Every row comes from one small tree of marks. The marks that hang from a mark follow it in brackets, in alphabetical order. Every link used is in the known rows. Which tree was each row made from?
(in the rows, 128 means zero)
Known rows:
novi{kapim rufor{kofof mamuv zutat{zotamu}}}: [104 122 126 123  98 146 111 104  90 134 133 100 117 133 151 159 157 103
 132 131 135 158  96  86 128 147 135 111 161 104 124 143 148 159  96 146
 153 190 118 101 154 166 113 116 115 143  81 130 144 109 135 179 116 114
 139 116 110 122  73 137 140 108 148  97 137  98 113 131 114 199 153 132
 154 107 131 118 130 149]
zutat{kofof{novi} rufor{kapim} zotamu{mamuv}}: [ 98 155 111 112 130 130 109 104  81 123 111 127  58 149 152 214 134 123
 119 133 138 154 149 131 134 157 152 101 149 124 161 134 188 160 152 129
 171  94 121 116  82 201 148 129 106 132 107 148 111 118 137 191 114 165
 142 131  10 139  87 152 134 113 164 115 134 129  90 140 119 171 185 136
  85 139 121 108 144 114]
novi{kapim rufor zutat{zotamu{mamuv}}}: [102 128 150 102 117 111 115  78  58 118 129 123  98 141 148 168 166 146
  83 145 136 149 119 100 115 154 122 115 133 110 127 134 143 152 101 138
 156 173 114 134 160 157 121 130 124 126  74 162 138 105 133 167 112 123
 147 151  68 129  53 148 158 109 136 110 137 124 120 140 119 201 151 128
 134 139 116 144 116 135]
zutat{kapim rufor}: [114 146 138 106 135 133 100 136 106 105 119 143  61 143 121 198 135 118
 125 119 144 166 119 124 139 141 142 107 141 136 141 133 147 132 127 152
 144  93 122 134 118 176 136 133 120 104 115 146  98 118 131 160 110 140
 138 156  98 131 107 143 110 114 112 105 142 119 118 140 124 172 145 130
  70 152 123 121 139 148]
rufor{kapim kofof{novi{zutat}} mamuv}: [125 142  98 117  83 156 114 141 113 136 128  89 143 137 161 166 126  99
 123 133 140 150  95  98 144 139 151 111 179 127 120 149 187 163 115 157
 155 145 128 106 118 162 124 135 110 151 133 115 154 125 137 181 126 146
 141 104 105 140  88 138 176 105 148  94 135 100 113 126  96 160 179 153
 128 107 141 118 147 151]
zotamu{mamuv{rufor zutat{kapim kofof{novi}}}}: [111 110 138 152 123 139 106 153  91 131 108 120  52 146 148 193 131  95
 133 117 147 134 135 133 116 148 147 107 146 141 140 124 184 149 135 138
 148 113 129 110 138 171 136 136 121 115 130 142 102 107 138 147 111 155
 144 133 153 131  78 141 135 125 150 128 138 131 151 144 117 161 155 135
 111 128 121 114 133 149]
zutat{kapim mamuv rufor}: [113 147 147  95 145 142  98 154  99 123 126 145  30 143 127 214 123 123
 134 124 149 160 140 125 136 130 138 105 128 134 147 135 153 138 150 147
 154  93 123 153  88 176 151 137 116  86 111 136  86 113 132 171 107 135
 140 153  85 130 116 139 119 113 119 123 159 123 114 145 127 166 170 138
  70 157 113  86 149 150]
mamuv{zotamu{rufor}}: [135 118 139 120 130 120 121  98 100 111 112 137 195 143 118 162 147 128
 137 123 147 119 113 116 125 145 151 108 135 135 131 144 181 155 128 132
 143 121 119 119 144 165 139 115 124 126 110 146 103 112 146 149 118 145
 129 135 106 121  85 129 144 118 125  93 126 114 131 139 116 173 131 121
 124 135 120 128 129 123]
zutat{kapim mamuv{rufor zotamu}}: [127 134 150  97 111 138  99 165  90 132 120 141 153 145 129 204 131 113
 166 121 151 148 130 118 126 125 147 103 127 135 128 133 167 155 142 141
 147 117 113 136 127 187 154 130 118  95 125 138  85 105 138 153 108 139
 143 134 100 125  95 130 144 117 122 131 143 122 133 148 124 169 148 139
  96 143 112  89 146 145]
zotamu{mamuv{zutat} rufor{kofof{novi}}}: [115 100 149 186 164 141 128 117  96 135 111 119  35 143 145 175 149  95
 106 124 148 103 128 115 118 151 149 110 159 139 148 127 207 160 136 147
 153 125 149 118 122 163 133 125 114 137 109 123 111 117 146 168 121 149
 140 126 167 133  88 134 142 123 127  94 139 125 141 141 111 162 157 129
 140 120 127  99 130 144]
novi{kapim zutat}: [124 147 133  96 100 122 107  97  93 105 126 128 130 139 146 156 153 146
  99 135 141 161  95 120 125 147 124 117 121 127 108 132 144 138 101 155
 140 162 103 131 153 152 117 125 133 119 101 161 136 104 129 138 124 129
 145 154 115 132  77 130 153 107 122 112 145 118 142 129 114 187 155 128
 126 135 120 174 124 151]
zotamu{mamuv{zutat{kofof}}}: [118 101 117 144 124 133 106 122 108 130 116 119  55 142 149 169 128 113
 117 119 148 117 140 132 117 155 141 110 129 143 138 136 176 148 143 130
 159 109 126 110 123 159 127 132 123 115 122 150 114 109 135 151 120 146
 133 146 155 128  85 143 131 126 139 115 144 125 146 134 113 155 163 129
 116 127 121 122 133 139]
rufor{kapim kofof{novi} zutat{zotamu{mamuv}}}: [123 123  91 129 106 146 108 106 122 144 127  98 124 134 162 173 144  88
 134 131 139 138 104  89 135 147 156 107 162 131 120 143 210 166 123 154
 159 169 110  89 117 190 107 116 103 158 117 116 144 118 135 180 134 140
 149  88 105 144  89 137 148 112 123  97 139  98 116 133 105 163 163 143
 141 107 139 114 150 128]
rufor{kapim kofof{novi} mamuv{zutat}}: [128 116 110 135  81 162 110 154 120 133 125  86 151 136 162 175 121  87
 146 130 145 150 103 100 138 137 153 109 181 127 121 149 188 162 112 153
 152 136 127  92 125 166 117 132 114 144 154 103 145 122 139 176 122 146
 140  97 138 139  97 134 168 107 155  94 129 100 124 127  96 156 169 151
 130 103 138 105 147 154]
novi{rufor{kapim zutat{kofof mamuv}}}: [111  91 114 107 103 134 103 125 111 138 122 109 138 134 142 175 129 106
 123 130 139 153 114 100 124 143 155 106 142 124 129 145 162 141 111 135
 157 150 113 142 124 138 106 126 117 130 100 139 138 109 136 188 120 125
 129 132  88 125  82 136 144 113 166 100 137 101 111 133 122 166 167 137
 120 120 113 116 138 134]
zutat{rufor}: [121 143 115 114 132 131 117  99 109 103 115 138  66 141 126 174 129 120
 119 121 145 149 119 135 136 149 151 108 137 134 145 146 148 140 120 131
 148 102 118 128 116 147 124 131 125 105 106 152 106 117 136 153 114 151
 131 146 112 126  95 132 112 113 142 100 148 111 122 142 121 175 156 123
  86 139 120 139 133 138]
mamuv{zotamu}: [139 131 120  98 102 120 111  97 108 113 117 133 217 142 124 155 137 133
 153 122 148 127 106 117 130 144 147 108 124 136 120 152 166 155 132 120
 144 121 106 110 153 165 131 116 126 119 117 155 109 110 141 134 121 147
 130 131 105 122  86 129 140 117 129 102 131 112 134 138 116 169 137 124
 118 137 123 136 132 125]
zutat{kapim kofof mamuv rufor zotamu}: [ 92 160 127  88 133 131  91 149  82 130 114 152  18 148 133 235 127 138
 129 129 143 182 167 133 135 134 135 100 119 123 156 126 153 154 164 129
 172  91 112 130  57 230 177 127 112  96  87 142  78 108 129 198 108 148
 151 153  20 135 119 154 111 113 130 143 158 137  80 138 132 164 181 141
  59 163 113  72 157 133]
mamuv{rufor zotamu zutat{kofof{novi{kapim}}}}: [116 117 154 128  90 135 107 124  85 121  96 127 222 147 145 189 138 107
 178 125 150 166 116 128 114 143 151 105 144 128 122 126 179 158 106 113
 126 132  95  84 175 185 135 116 132 119 140 142  76  99 148 126 107 171
 147 110 136 125  91 119 138 115 204 138 117 125 143 147 121 175 137 134
 143 131 118 133 137 142]
kofof{novi{kapim rufor{mamuv} zutat{zotamu}}}: [106 152 133  93 105 124 127  80  70 123 123 118 139 139 154 169 148 144
 127 142 135 144  94 104 130 144 136 111 135 117 124 150 153 149 118 136
 145 163 121 114 151 166 127 126 122 131  96 148 145 104 137 145 118 153
 147 117  55 131  63 128 169 103 163  99 133 132 123 140 115 197 175 135
 145 135 127 146 127 145]
zotamu{mamuv{zutat{rufor}}}: [118 104 133 143 144 134 112 112 104 126 119 123  34 142 142 173 130 110
 112 120 151 115 143 131 120 154 139 110 139 143 147 138 176 146 138 128
 155 104 128 115 131 147 124 139 122 108 121 141 104 112 137 149 113 146
 133 145 158 128  83 141 127 123 134 111 147 119 147 143 113 160 156 126
 110 131 122 115 129 135]
novi{zutat{rufor}}: [115 144 118 103 132 119 115  91 103 105 115 139  58 141 131 166 133 140
  82 132 146 151 116 131 133 146 134 113 135 139 131 139 152 137 109 128
 143 125 110 123 126 145 122 134 131 110  95 153 108 111 133 149 117 154
 139 154 114 134  88 142 129 111 131 113 151 117 121 135 116 168 164 131
 102 152 128 160 133 135]
rufor{kofof{novi{kapim}} zutat}: [120 148 102 123  99 151 109  91 127 132 121 109 121 134 154 156 146  97
 153 124 139 154  70 100 138 144 151 111 142 131 106 145 178 153 112 148
 137 183 105  89 136 180 107 100 116 146 101 128 136 109 135 140 141 144
 145  94 163 133 102 112 124 111 144  96 147 103 132 128 111 177 163 134
 162 116 139 147 144 159]
kofof{novi{rufor}}: [117 136 117 108 106 122 126  85  98 120 114 126 149 139 140 165 136 125
 147 126 137 132  82 111 133 144 162 107 126 132 129 162 155 141 126 129
 143 131 126 132 144 144 116 119 122 124 109 154 144 110 140 136 127 161
 135 110  99 125  73 116 145 111 173  84 134 127 130 142 122 183 168 127
 131 133 119 143 129 149]
zotamu{mamuv{rufor{zutat}}}: [122 107 113 145 134 137 115 125 103 136 118 116  46 141 142 164 134  88
 121 114 146 109 125 128 120 152 153 108 148 143 137 135 185 152 132 139
 153 133 127 112 141 150 118 137 119 118 110 143 119 108 138 148 116 147
 133 132 150 124  64 136 132 125 126 112 146 111 150 143 112 168 152 126
 125 114 123 133 131 133]

Write each row's tree:
[136 126 106 117  78 156 105 148 119 132 130  91 205 138 145 162 130  92
 143 128 146 146 107  97 140 139 149 110 180 122 121 149 188 173 116 147
 158 132 119  99 132 167 128 129 108 152 139 117 137 126 141 187 118 130
 132 113 109 131  92 145 166 110 132  92 126  85 110 126  98 160 149 145
 121 103 139 100 146 137] -> rufor{kapim kofof mamuv{zotamu}}
[121 125 154 117 118 137 109  91 105 110 110 134 174 142 134 179 136 119
 155 130 154 152 122 117 128 143 142 109 146 132 129 145 177 157 116 105
 131 118 100  87 154 175 129 112 126 113 136 129  69 110 146 132 112 161
 142 112 147 128 112 131 119 115 174 116 134 115 130 146 117 168 140 132
 132 145 130 112 141 138] -> mamuv{zotamu zutat{rufor{kofof{novi}}}}
[113 148 119 101 146 126 122 100  88 124 120 150  40 142 135 199 127 135
 125 129 148 140 159 132 132 135 147 102 115 127 155 147 154 160 158 117
 170 102 114 132  78 183 147 132 120  90  85 140  90 109 135 178 109 154
 139 139  52 129 100 138 121 111 136 125 163 122 101 148 124 175 177 129
  80 146 113  90 146 117] -> zutat{mamuv rufor zotamu}
[118 106  99 118 117 152 105 143 122 139 130 108  72 131 135 169 123 106
 134 118 146 137 110 112 138 138 133 108 152 140 123 144 169 136 137 152
 144 145 123  78 128 181 125 135 120 122 110 112 126 104 129 156 118 131
 132 125 121 128  92 141 143 113  94 109 152 103 139 126 106 156 163 139
 120 118 142 128 144 137] -> rufor{mamuv zutat{kapim}}
[126 107 115 148 150 117 126 110  89 124 120 124  91 142 139 180 151 119
  96 126 143 108 149 117 121 150 149 105 140 131 148 138 189 164 142 154
 174 117 134 123 110 175 135 132 115 130  95 140 136 117 138 189 117 140
 138 141  65 134  69 150 154 117  96  98 134 120 123 141 113 166 149 123
  97 119 117 106 127 107] -> zutat{zotamu{mamuv rufor{kapim}}}
[114 136 121 118 127 117 108 122  84 121 117 134  55 143 141 180 147 130
  90 131 144 144 126 118 128 143 132 112 142 137 125 130 168 155 123 136
 152 141 113 110 133 190 139 135 122 119  92 146 115 111 129 160 117 149
 156 144 106 140  77 155 145 117  98 130 148 127 122 137 115 167 146 138
  98 146 132 134 136 133] -> novi{zutat{kapim zotamu{mamuv{rufor{kofof}}}}}
[102 161 105 103 113 125 109 100  91 118 106 135 104 146 147 211 131 130
 130 133 136 174 132 129 139 150 156 101 140 121 153 139 171 153 137 130
 163  99 111 114  85 200 143 122 114 131 106 148 113 118 135 185 117 171
 145 126   4 138  96 142 128 107 168 114 131 126  84 137 123 170 180 135
  79 142 120 121 145 117] -> zutat{kofof{novi} rufor{kapim} zotamu}
[114 121  76 119 113 123 106  99 120 132 112 125  94 135 140 166 133 126
 129 121 140 145 116 125 130 148 145 105 123 135 125 145 167 146 134 123
 155 150 101  83 115 191 120 113 123 129  83 144 122 101 129 157 132 150
 139 126 100 130  95 136 121 116 128 119 149 113 119 124 119 159 163 128
 116 126 129 149 142 121] -> rufor{zutat{kofof zotamu}}
[ 99 122 126  90 113 116 109 107  84 135 114 128  73 141 142 174 130 143
  88 140 142 155 124 117 122 142 136 112 121 128 131 140 142 145 118 111
 156 146 114 150 117 143 131 127 127 115  78 158 119 104 135 173 117 145
 138 154  95 125  80 140 143 115 178 121 154 127 102 132 125 170 183 140
 118 149 114 131 135 144] -> novi{rufor zutat{kofof mamuv}}
[132 106  97 120  86 167  99 138 133 148 133  84 184 131 147 158 129  82
 142 130 146 146 103  88 141 141 143 109 189 127 112 145 204 166 112 147
 152 167 110  71 130 175 115 125 106 156 130  98 129 118 139 185 122 125
 133  99 120 134  96 143 160 111 120  96 132  74 112 123  96 155 155 148
 147  99 148 107 152 131] -> rufor{kapim kofof mamuv{zotamu} zutat}
[ 98 153 121  95 127 112  99 115  86 109 109 147  37 145 133 197 138 151
  85 135 142 175 135 132 133 144 127 109 132 132 135 126 150 142 129 126
 151 121 107 112 108 200 150 131 125 114  82 154  97 110 127 169 115 156
 152 158  55 139  98 159 126 111 121 132 149 132  98 131 123 164 162 138
  78 165 128 141 142 129] -> novi{zutat{kapim kofof rufor zotamu}}
[115 104 104 129 102 116 105 112 105 117 105 131 114 140 144 178 128 132
 131 122 146 153 138 134 120 142 142 108 116 135 128 141 153 151 124 116
 151 116 103  88 125 184 129 119 134 111 116 146 111 104 131 151 123 158
 144 133 126 130  96 142 125 116 149 127 143 127 127 129 120 152 151 129
 100 133 121 131 135 130] -> mamuv{zutat{kofof zotamu}}
[118 109 128 115 102 142 102 149 105 129 119 115 148 140 137 177 122 124
 151 123 150 144 131 119 128 139 131 107 147 134 128 143 166 152 138 123
 144 111 117  80 138 187 149 131 124 119 135 126 101 106 138 152 109 147
 135 131 117 124  97 145 148 116 139 121 135 117 133 128 110 155 153 140
 111 132 133 108 139 137] -> rufor{mamuv{zotamu zutat{kapim kofof}}}
[122 164 129  90 103 126 120  82  92 112 119 127 153 141 152 165 145 143
 132 135 139 147  79 119 131 145 141 112 121 131 113 146 160 138 122 151
 137 152 112 122 147 162 121 117 127 124 113 156 140 105 134 122 130 154
 146 121  97 133  79 114 158 105 151 100 140 133 144 134 114 188 171 131
 140 139 123 171 131 153] -> kofof{novi{kapim zutat}}
[124 160 108 114  99 136 116 100 111 128 116 125 109 139 151 161 133 117
 130 128 142 146  87 112 139 139 154 112 133 136 116 151 165 161 125 128
 147 146 115 117 118 169 128 112 120 130 105 142 131 115 136 146 135 159
 147 111 147 134  98 122 136 112 149 102 153 118 117 133 112 167 172 140
 135 132 133 134 143 160] -> rufor{kofof{novi{zutat{mamuv}}}}
[108 137  95 113 103 124 112 137  84 142 105 139  89 146 147 199 124 125
 139 122 143 154 154 142 122 136 156 100 111 125 142 136 157 169 154 116
 173 119 107 122  84 200 157 123 122 106  86 152 103 100 134 180 116 163
 144 135  62 126  89 134 130 116 165 147 154 133 102 137 124 165 183 135
  92 129 108 101 147 125] -> zutat{kofof mamuv{rufor} zotamu}
[126 106  98 111 115 146 113 105 120 139 129 107 136 133 132 151 123 112
 145 122 149 121 114 111 135 143 135 107 151 136 119 153 182 151 140 123
 142 153 114  67 141 171 124 127 121 128 110 115 114 101 138 149 117 139
 127 115 119 122  87 134 147 115 121 106 143  96 139 129 104 160 161 134
 146 116 143 134 140 120] -> rufor{mamuv{zotamu} zutat}
[120 104 135 171 140 145 123 150 107 124 115 116  69 138 131 173 144  98
 112 120 146 135 119 111 129 139 147 110 166 134 141 133 178 157 120 159
 150 127 145 107 117 171 138 129 121 133 110 110 117 118 141 181 117 140
 138 129 157 129  99 143 140 115 113  95 141 113 124 129 109 160 146 133
 119 117 133 103 133 149] -> zotamu{rufor{kofof mamuv{zutat{kapim}}}}
[109 126 121 110 124 126 120  91  94 133 118 122 111 138 144 176 141 119
 144 126 138 127  95 104 131 146 152 106 133 133 131 153 171 144 138 133
 145 145 125 111 142 171 118 122 114 127 101 141 135 106 138 142 125 155
 141 108  88 128  73 126 146 114 152  94 139 127 132 144 121 183 167 131
 137 136 125 130 134 139] -> kofof{novi{rufor{zutat{kapim zotamu{mamuv}}}}}
[117  97 124 157 123 136 109 139  96 133 108 117  51 144 149 178 130  95
 123 118 149 127 141 139 112 151 148 108 145 140 141 128 179 153 131 130
 153 113 126 109 137 156 126 135 123 114 127 149 106 107 139 152 111 153
 137 138 168 125  73 139 133 126 156 127 140 123 149 141 114 160 156 130
 115 120 118 121 132 138] -> zotamu{mamuv{rufor zutat{kofof}}}
[117 149 134 101  99 129 122  88  86 117 118 122 167 140 147 168 148 125
 153 129 135 145  75 106 129 147 153 108 125 120 124 153 148 141 116 148
 140 148 123 135 158 150 114 117 121 127 107 158 150 108 139 134 126 146
 137 114  89 125  70 113 149 107 174  83 132 127 136 142 122 200 166 126
 142 129 115 146 124 159] -> kofof{novi{kapim rufor}}
[115 134 143 119  86 136 107 111  93 114 128 113 151 138 142 157 163 111
 132 128 134 167  81  94 125 149 147 114 141 107 121 142 133 153  82 152
 149 164 119 143 161 143 109 113 120 134  92 160 148 116 136 167 123 117
 137 132 133 122  76 129 130 110 161  87 131 103 118 134 123 202 139 125
 138 118 117 131 121 168] -> novi{kapim rufor{kofof}}
[126  98 129 162 118 143 109 148 105 131 115 108  78 143 154 177 134  76
 123 118 150 126 134 122 116 148 153 110 165 137 136 130 191 160 116 143
 155 128 126 117 141 147 115 140 118 124 135 136 118 117 140 162 111 143
 138 130 177 131  75 142 141 123 142 117 133 109 148 143 109 159 144 134
 118 108 120 109 133 142] -> zotamu{mamuv{rufor{kapim kofof} zutat}}
[117 119 118  98 106 139 122  99 100 135 122 107 183 136 144 171 131 112
 154 132 139 131  89  97 134 143 155 106 152 128 128 160 179 146 126 136
 143 147 124 112 148 154 113 123 115 137 119 129 141 110 143 151 121 151
 132  98  76 126  75 121 166 109 170  84 127 112 129 141 113 176 171 137
 146 122 127 131 136 137] -> kofof{novi{rufor{kapim mamuv{zotamu} zutat}}}
[108 119 118 102 120  99 121  78  79 114 116 133 105 138 135 160 147 146
  78 139 139 139 118 109 123 145 138 113 130 126 129 148 137 149 104 112
 154 152 112 127 151 149 120 130 130 120  71 158 131 107 133 164 116 148
 142 144  84 128  64 149 148 110 146 109 141 123 108 138 121 180 151 130
 115 142 122 147 124 125] -> novi{rufor zutat{zotamu}}
[126 165 111 122  86 142 114 103 112 119 118 117 145 140 152 157 146 108
 150 121 138 154  73 112 140 144 156 112 135 125 115 149 161 157 115 146
 144 150 117 115 134 170 122 108 117 137 112 149 144 117 137 141 138 148
 145 108 148 132  93 116 131 111 149  89 143 114 125 131 114 183 160 131
 136 121 131 138 136 166] -> rufor{kofof{novi{kapim}}}
[110 140 136  87 111 127  95 145  87 129 111 140 107 146 136 192 129 139
 119 133 147 167 129 128 125 134 131 110 127 137 122 124 164 148 131 127
 146 133 101 130 121 187 154 129 126 109 104 149  89 103 133 157 113 152
 150 150  95 132  92 141 146 115 142 145 150 130 117 133 121 161 164 145
 105 156 121 128 145 142] -> novi{zutat{kapim kofof mamuv{rufor zotamu}}}
[127 107 118 156 128 147 125 149 111 125 120 107 110 138 135 167 141  92
 103 125 142 134 115 108 132 142 157 109 177 129 139 135 187 161 114 172
 161 128 144 128 109 154 129 131 115 146 110 118 139 126 143 200 120 131
 132 130 121 131  91 141 158 111 118  83 133  98 115 126 105 161 153 134
 112 104 129 107 134 140] -> zotamu{rufor{kapim kofof mamuv}}
[119 120 121 152 150 143 128 111 113 138 113 123  75 137 136 169 143  99
 123 123 144 127 105 110 129 138 157 107 144 138 133 135 195 153 129 153
 148 156 131 120 106 169 126 110 117 135  87 117 115 111 143 170 131 145
 139 110 145 130 101 120 136 115 125  94 152 112 123 134 116 165 168 131
 147 120 128 113 142 144] -> zotamu{rufor{kofof{novi} zutat{mamuv}}}
[110 131 101 113 113 113 108 112  86 127 110 128  73 145 149 175 137 137
  84 134 142 145 136 132 123 150 137 110 134 135 129 131 171 157 128 124
 163 136 108 115 117 180 136 132 125 127  90 158 125 109 132 169 119 155
 147 149  79 137  72 153 151 116 138 132 145 127 113 130 113 161 167 137
 102 137 124 149 136 118] -> novi{zutat{kofof zotamu{mamuv{rufor{kapim}}}}}
[133 119 120 127  92 145 104 130 113 128 113 110 226 140 139 170 143  74
 159 124 147 155 101 103 127 141 162 107 174 130 114 132 198 167  93 136
 138 161  94  93 170 168 113 119 118 144 125 128 103 115 146 160 114 145
 143 102 135 128  82 127 140 116 158 115 122  86 128 142 111 169 122 137
 140 109 129 127 143 130] -> mamuv{rufor{kapim kofof zutat} zotamu}
[120 100 120 134 145 139 117 133 113 137 113 118 107 137 139 188 136 107
 116 128 142 135 122 116 124 142 157 104 145 138 136 128 201 143 131 167
 155 140 128 135  97 162 124 121 116 137 102 121 121 111 140 190 125 136
 133 129  89 133  98 126 152 112 133  97 136 113 122 129 116 157 172 133
 123 117 116 115 142 127] -> zotamu{rufor{kapim zutat{kofof{novi} mamuv}}}
[120 130 119 116 131 119 104 134  89 122 124 135  74 143 136 190 146 129
 122 119 143 125 137 115 128 143 136 106 127 134 136 139 165 155 156 151
 164 110 126 116 118 208 147 133 115 115 105 147 124 111 127 163 118 136
 147 145  72 133  79 158 137 119  74 115 141 130 127 139 118 169 141 129
  80 142 124 107 135 126] -> zutat{kapim zotamu{mamuv}}
